Known rows, with every step that occurs
X > E: [-0.09  0.13 -0.07  0.13  0.04  0.10  0.11  0.08  0.16  0.10 -0.12 -0.07
  0.21  0.04  0.13  0.18  0.01 -0.05  0.18  0.17 -0.12 -0.04 -0.18]
Z > G > U > X > E > F: [-0.26  0.12  0.22 -0.07  0.11  0.24  0.07 -0.24 -0.08  0.11 -0.03  0.02
 -0.17 -0.12 -0.10 -0.42  0.03 -0.01 -0.13 -0.13 -0.30  0.47 -0.05]
U > X > E > G > F: [-0.06  0.08  0.04 -0.04 -0.33 -0.09  0.31 -0.05 -0.16  0.11 -0.29  0.05
  0.02  0.03  0.04 -0.07 -0.09 -0.04  0.37  0.09 -0.06  0.07  0.08]
X > U > G: [ 0.19 -0.18  0.07  0.06 -0.12  0.07 -0.07  0.19  0.01 -0.12  0.16 -0.07
  0.14 -0.09  0.10  0.02 -0.09  0.01  0.16  0.10 -0.13 -0.09  0.08]
A > Z > G > U > X > E: [-0.12  0.01  0.19  0.00 -0.01  0.10  0.31 -0.04 -0.16  0.04 -0.20  0.16
 -0.20 -0.04 -0.06 -0.52  0.01 -0.04  0.05 -0.28 -0.03  0.25  0.28]
G > U > X: [ 0.13 -0.02  0.16 -0.04  0.04  0.02  0.12 -0.02 -0.03 -0.05 -0.07 -0.02
  0.07 -0.13  0.02 -0.22 -0.05 -0.05  0.01  0.01 -0.10  0.10  0.00]
A > Z > G > F: [ 0.14  0.03 -0.11 -0.03  0.02 -0.13 -0.05 -0.04 -0.02 -0.12  0.00  0.04
 -0.08  0.05 -0.19 -0.17  0.04  0.04  0.04 -0.20  0.29 -0.25  0.03]
U > X: [ 0.08  0.04  0.07 -0.01  0.03 -0.02  0.10  0.18 -0.03 -0.06 -0.09 -0.07
  0.15 -0.11  0.13  0.04 -0.03 -0.06  0.02  0.10 -0.13  0.01 -0.24]
X > E > F > Z > G > A: [-0.55  0.14 -0.08 -0.05  0.08  0.23 -0.14 -0.10 -0.06  0.20  0.21  0.04
 -0.04  0.09  0.04 -0.04  0.04  0.13 -0.24  0.04  0.07  0.16 -0.03]
X > E > F > G > A: [-0.43  0.20 -0.01  0.07  0.09  0.15 -0.08 -0.07 -0.03  0.36  0.03  0.20
  0.12  0.17 -0.07  0.10  0.14 -0.11  0.01  0.07 -0.01  0.36 -0.12]
X > E > G: [-0.07  0.01 -0.07  0.17 -0.15 -0.02  0.21  0.06  0.10  0.00 -0.22 -0.04
  0.16  0.06  0.13  0.27 -0.06  0.02  0.18  0.10 -0.02 -0.13 -0.04]
G > U > X > E > F: [-0.16  0.14  0.17 -0.03  0.12  0.24  0.15 -0.10 -0.05  0.19 -0.06  0.07
 -0.01 -0.11 -0.08 -0.17  0.02 -0.11  0.14 -0.02 -0.32  0.55 -0.01]
U > G > A: [-0.08 -0.04  0.00 -0.01 -0.02  0.03 -0.02  0.16 -0.20 -0.10  0.03  0.16
  0.22 -0.03  0.09 -0.06 -0.10  0.09  0.06  0.10  0.10 -0.03 -0.14]
G > F > E > X > U: [ 0.47 -0.04 -0.12  0.00 -0.05 -0.19 -0.12  0.01  0.28  0.03  0.07 -0.25
 -0.15  0.10  0.00  0.33  0.07 -0.01  0.22  0.08 -0.04 -0.20  0.01]
F > Z > G > U > X: [-0.09 -0.13  0.14 -0.14 -0.02  0.06 -0.02 -0.13 -0.13 -0.13  0.10 -0.07
 -0.14 -0.14  0.04 -0.37 -0.10  0.04 -0.39 -0.06 -0.03 -0.08  0.23]
E > F > Z > G > U: [-0.13 -0.08 -0.03 -0.07  0.20  0.16 -0.30 -0.25  0.06 -0.11  0.31 -0.09
 -0.10 -0.12 -0.13 -0.07 -0.01  0.09 -0.48 -0.11  0.01 -0.01  0.12]
E > X: [ 0.20 -0.10 -0.12  0.13  0.14 -0.01 -0.03  0.26  0.14 -0.12  0.03 -0.21
  0.00 -0.07  0.13  0.33 -0.03 -0.10 -0.04  0.11 -0.11 -0.29 -0.22]
G > F: [ 0.18  0.08 -0.12 -0.02  0.02 -0.09 -0.09 -0.07  0.09 -0.03  0.02 -0.08
  0.18  0.03 -0.05  0.08 -0.01 -0.01  0.18  0.14  0.09 -0.20 -0.17]
F > G > U > X > E: [-0.19  0.02  0.23  0.04 -0.09  0.10  0.20 -0.14 -0.11  0.24 -0.22  0.16
 -0.01  0.01 -0.05 -0.31 -0.01 -0.24  0.02  0.00 -0.21  0.31  0.22]
A > Z > G > F > E: [ 0.25  0.10 -0.16 -0.07  0.07 -0.29 -0.06 -0.10  0.11 -0.21 -0.13  0.05
 -0.10  0.07 -0.19  0.05  0.10  0.09 -0.02 -0.26  0.28 -0.16 -0.07]
Z > G > F > E > X: [ 0.28  0.02 -0.17 -0.07  0.09 -0.21 -0.16 -0.13  0.17 -0.19 -0.07 -0.22
 -0.24  0.01 -0.08  0.15  0.03  0.05 -0.18 -0.05  0.00 -0.30 -0.27]
A > Z > G: [ 0.09 -0.02 -0.07  0.08  0.12 -0.06 -0.01  0.14  0.04 -0.20 -0.02  0.01
 -0.03 -0.02 -0.03 -0.01  0.04  0.03 -0.13 -0.22  0.19 -0.22 -0.06]
U > X > E > F > G > A: [-0.48  0.20  0.15 -0.03  0.01  0.15  0.07 -0.01 -0.21  0.38 -0.05  0.27
  0.04  0.07 -0.03 -0.10  0.11 -0.18  0.01  0.03 -0.14  0.56 -0.08]

Rows
[-0.39  0.16 -0.04  0.11  0.09  0.09  0.03  0.08 -0.11  0.33 -0.03  0.38
  0.04  0.20 -0.15  0.09  0.18 -0.17  0.13 -0.14  0.17  0.40  0.13]
X > E > F > G > A > Z
[-0.35  0.04 -0.09 -0.10  0.15  0.13 -0.30 -0.07 -0.06 -0.01  0.34 -0.02
 -0.01  0.01  0.00  0.03  0.03  0.17 -0.43  0.00  0.19 -0.02 -0.10]
E > F > Z > G > A
[-0.03 -0.04 -0.07  0.07 -0.13 -0.14  0.07  0.09 -0.04 -0.06 -0.04  0.05
  0.18  0.08  0.10  0.17 -0.04  0.18  0.03  0.05  0.30 -0.20 -0.12]
E > G > A
[-0.23  0.05  0.07  0.04 -0.26 -0.06  0.48  0.28 -0.29  0.12 -0.29  0.32
  0.00  0.11  0.12 -0.08 -0.03  0.03  0.36 -0.12  0.22  0.22  0.23]
U > X > E > G > A > Z
[ 0.09 -0.07  0.06  0.03  0.12  0.03 -0.10 -0.22  0.09 -0.14  0.05 -0.11
 -0.02 -0.06 -0.07 -0.27 -0.01  0.09 -0.27 -0.09  0.04 -0.17 -0.06]
Z > G > U
[-0.29  0.06  0.11 -0.08  0.06  0.28  0.08 -0.11 -0.08  0.19  0.07  0.07
 -0.03 -0.12 -0.01 -0.07 -0.03 -0.11 -0.02  0.03 -0.26  0.43  0.26]
G > U > X > E > F > Z
[ 0.06 -0.01 -0.19 -0.07 -0.04 -0.07 -0.16 -0.05  0.05 -0.03  0.14 -0.08
  0.15  0.04  0.00  0.19 -0.07 -0.02  0.03  0.19  0.17 -0.31  0.10]
G > F > Z
[-0.22  0.08  0.06  0.10  0.13  0.19 -0.07 -0.25  0.08  0.24 -0.02  0.13
  0.02  0.03 -0.21  0.01  0.10 -0.21 -0.04 -0.04 -0.19  0.37  0.11]
X > E > F > G > U
[-0.06  0.00  0.22 -0.07  0.11  0.07 -0.08 -0.15 -0.09  0.07  0.03  0.11
 -0.02 -0.12 -0.21 -0.12  0.06 -0.21 -0.22 -0.12 -0.21  0.40  0.05]
E > F > G > U > X
[ 0.09 -0.09  0.06  0.09  0.05 -0.03 -0.10 -0.17  0.08  0.03 -0.01  0.05
  0.10  0.02 -0.13 -0.03  0.02 -0.15 -0.16 -0.02  0.02 -0.08  0.10]
F > G > U
[ 0.37  0.03 -0.21 -0.03  0.09 -0.22 -0.09  0.00  0.21 -0.12 -0.10 -0.17
 -0.07  0.04 -0.03  0.40  0.03 -0.03  0.10  0.08 -0.02 -0.22 -0.23]
G > F > E > X
[-0.07  0.08  0.18  0.01 -0.02  0.15  0.27 -0.07 -0.04  0.15 -0.18  0.06
  0.04 -0.06  0.06 -0.28 -0.05 -0.10  0.19  0.05 -0.21  0.28  0.07]
G > U > X > E
[ 0.35 -0.03 -0.02 -0.10 -0.17 -0.16 -0.12 -0.06  0.08 -0.10  0.03 -0.03
  0.06  0.02 -0.05  0.09 -0.03  0.07  0.28  0.08 -0.05 -0.02  0.06]
X > U > G > F > E
[-0.13  0.05 -0.02  0.00  0.06 -0.02 -0.09 -0.03 -0.03 -0.03  0.09 -0.02
  0.06  0.08  0.07 -0.18  0.02  0.20 -0.22  0.02  0.23 -0.18 -0.29]
Z > G > A
[ 0.16 -0.04 -0.06 -0.08 -0.07 -0.04 -0.08  0.00 -0.13 -0.17  0.00  0.05
  0.17 -0.07 -0.07 -0.06 -0.14 -0.03  0.21  0.10 -0.01 -0.15 -0.06]
U > G > F
[-0.26 -0.03 -0.09 -0.06  0.01  0.02 -0.17  0.00 -0.06 -0.04  0.21 -0.04
  0.04  0.07  0.12 -0.08 -0.02  0.19 -0.38  0.06  0.28 -0.28 -0.03]
F > Z > G > A
[ 0.38 -0.07 -0.08 -0.05 -0.05 -0.18 -0.19 -0.12  0.24 -0.03  0.10 -0.31
 -0.33  0.09 -0.06  0.07  0.08  0.08 -0.02 -0.04 -0.03 -0.28 -0.02]
Z > G > F > E > X > U
[ 0.38 -0.22 -0.03  0.04 -0.06 -0.06 -0.07  0.26  0.14 -0.20  0.03 -0.17
 -0.10 -0.09  0.13  0.34 -0.05 -0.02  0.06  0.04 -0.23 -0.12  0.02]
F > E > X > U > G
[ 0.08  0.05 -0.07 -0.06  0.01 -0.08 -0.16 -0.20  0.04 -0.08  0.06 -0.14
  0.00  0.02 -0.10 -0.16  0.00  0.08 -0.07  0.01  0.11 -0.28 -0.21]
Z > G > F
[ 0.22 -0.16 -0.01  0.00 -0.08 -0.07 -0.05  0.23 -0.01 -0.07  0.08 -0.01
 -0.11  0.03  0.14  0.17 -0.03  0.09  0.12  0.06 -0.03 -0.03  0.04]
F > E > X > U > G > A
[ 0.41 -0.09 -0.08  0.10  0.05 -0.11 -0.08  0.20  0.34 -0.06  0.06 -0.28
 -0.09  0.01  0.15  0.48  0.08  0.00  0.04  0.06 -0.13 -0.20 -0.10]
F > E > X > U
[ 0.01 -0.08 -0.11  0.10 -0.12 -0.21  0.17  0.25 -0.11 -0.09 -0.10  0.22
  0.09  0.11  0.03  0.17  0.01  0.13  0.16 -0.15  0.48 -0.15  0.12]
E > G > A > Z
[ 0.05 -0.05  0.21 -0.08  0.03  0.04  0.05 -0.15 -0.09 -0.12 -0.03 -0.05
 -0.10 -0.15 -0.03 -0.46 -0.05  0.04 -0.25 -0.13 -0.09  0.04 -0.03]
Z > G > U > X
[-0.19  0.00 -0.02 -0.10 -0.39 -0.05  0.25 -0.03 -0.20  0.09 -0.16  0.05
 -0.01  0.03  0.09  0.04 -0.16 -0.05  0.22  0.13  0.01 -0.04  0.35]
U > X > E > G > F > Z
[ 0.25 -0.06  0.11 -0.06 -0.12 -0.25  0.23 -0.10  0.03 -0.22 -0.30  0.02
  0.00 -0.09  0.01  0.10 -0.05  0.10 -0.04 -0.11 -0.02  0.08  0.03]
F > E > G > U > X
[ 0.29 -0.17 -0.04  0.15  0.02  0.02 -0.08  0.28  0.22  0.00  0.19 -0.29
 -0.08 -0.03  0.16  0.27  0.01 -0.07  0.10  0.12 -0.15 -0.26  0.00]
E > X > U
[ 0.10 -0.24  0.05  0.05 -0.11  0.08 -0.06  0.32 -0.15  0.01  0.22 -0.03
 -0.09 -0.01  0.14 -0.06 -0.09  0.03  0.19  0.12 -0.04 -0.12  0.15]
E > X > U > G > A
[-0.39  0.09 -0.10  0.01  0.12  0.24 -0.15 -0.08  0.07  0.05  0.18 -0.10
 -0.05 -0.03  0.03  0.12  0.02  0.02 -0.28  0.02 -0.13  0.06 -0.03]
X > E > F > Z > G
[ 0.02  0.03 -0.10  0.08  0.10 -0.07  0.07  0.26 -0.04  0.01  0.00  0.20
  0.16  0.12  0.03  0.07  0.08  0.06  0.17 -0.08  0.38 -0.06 -0.02]
G > A > Z
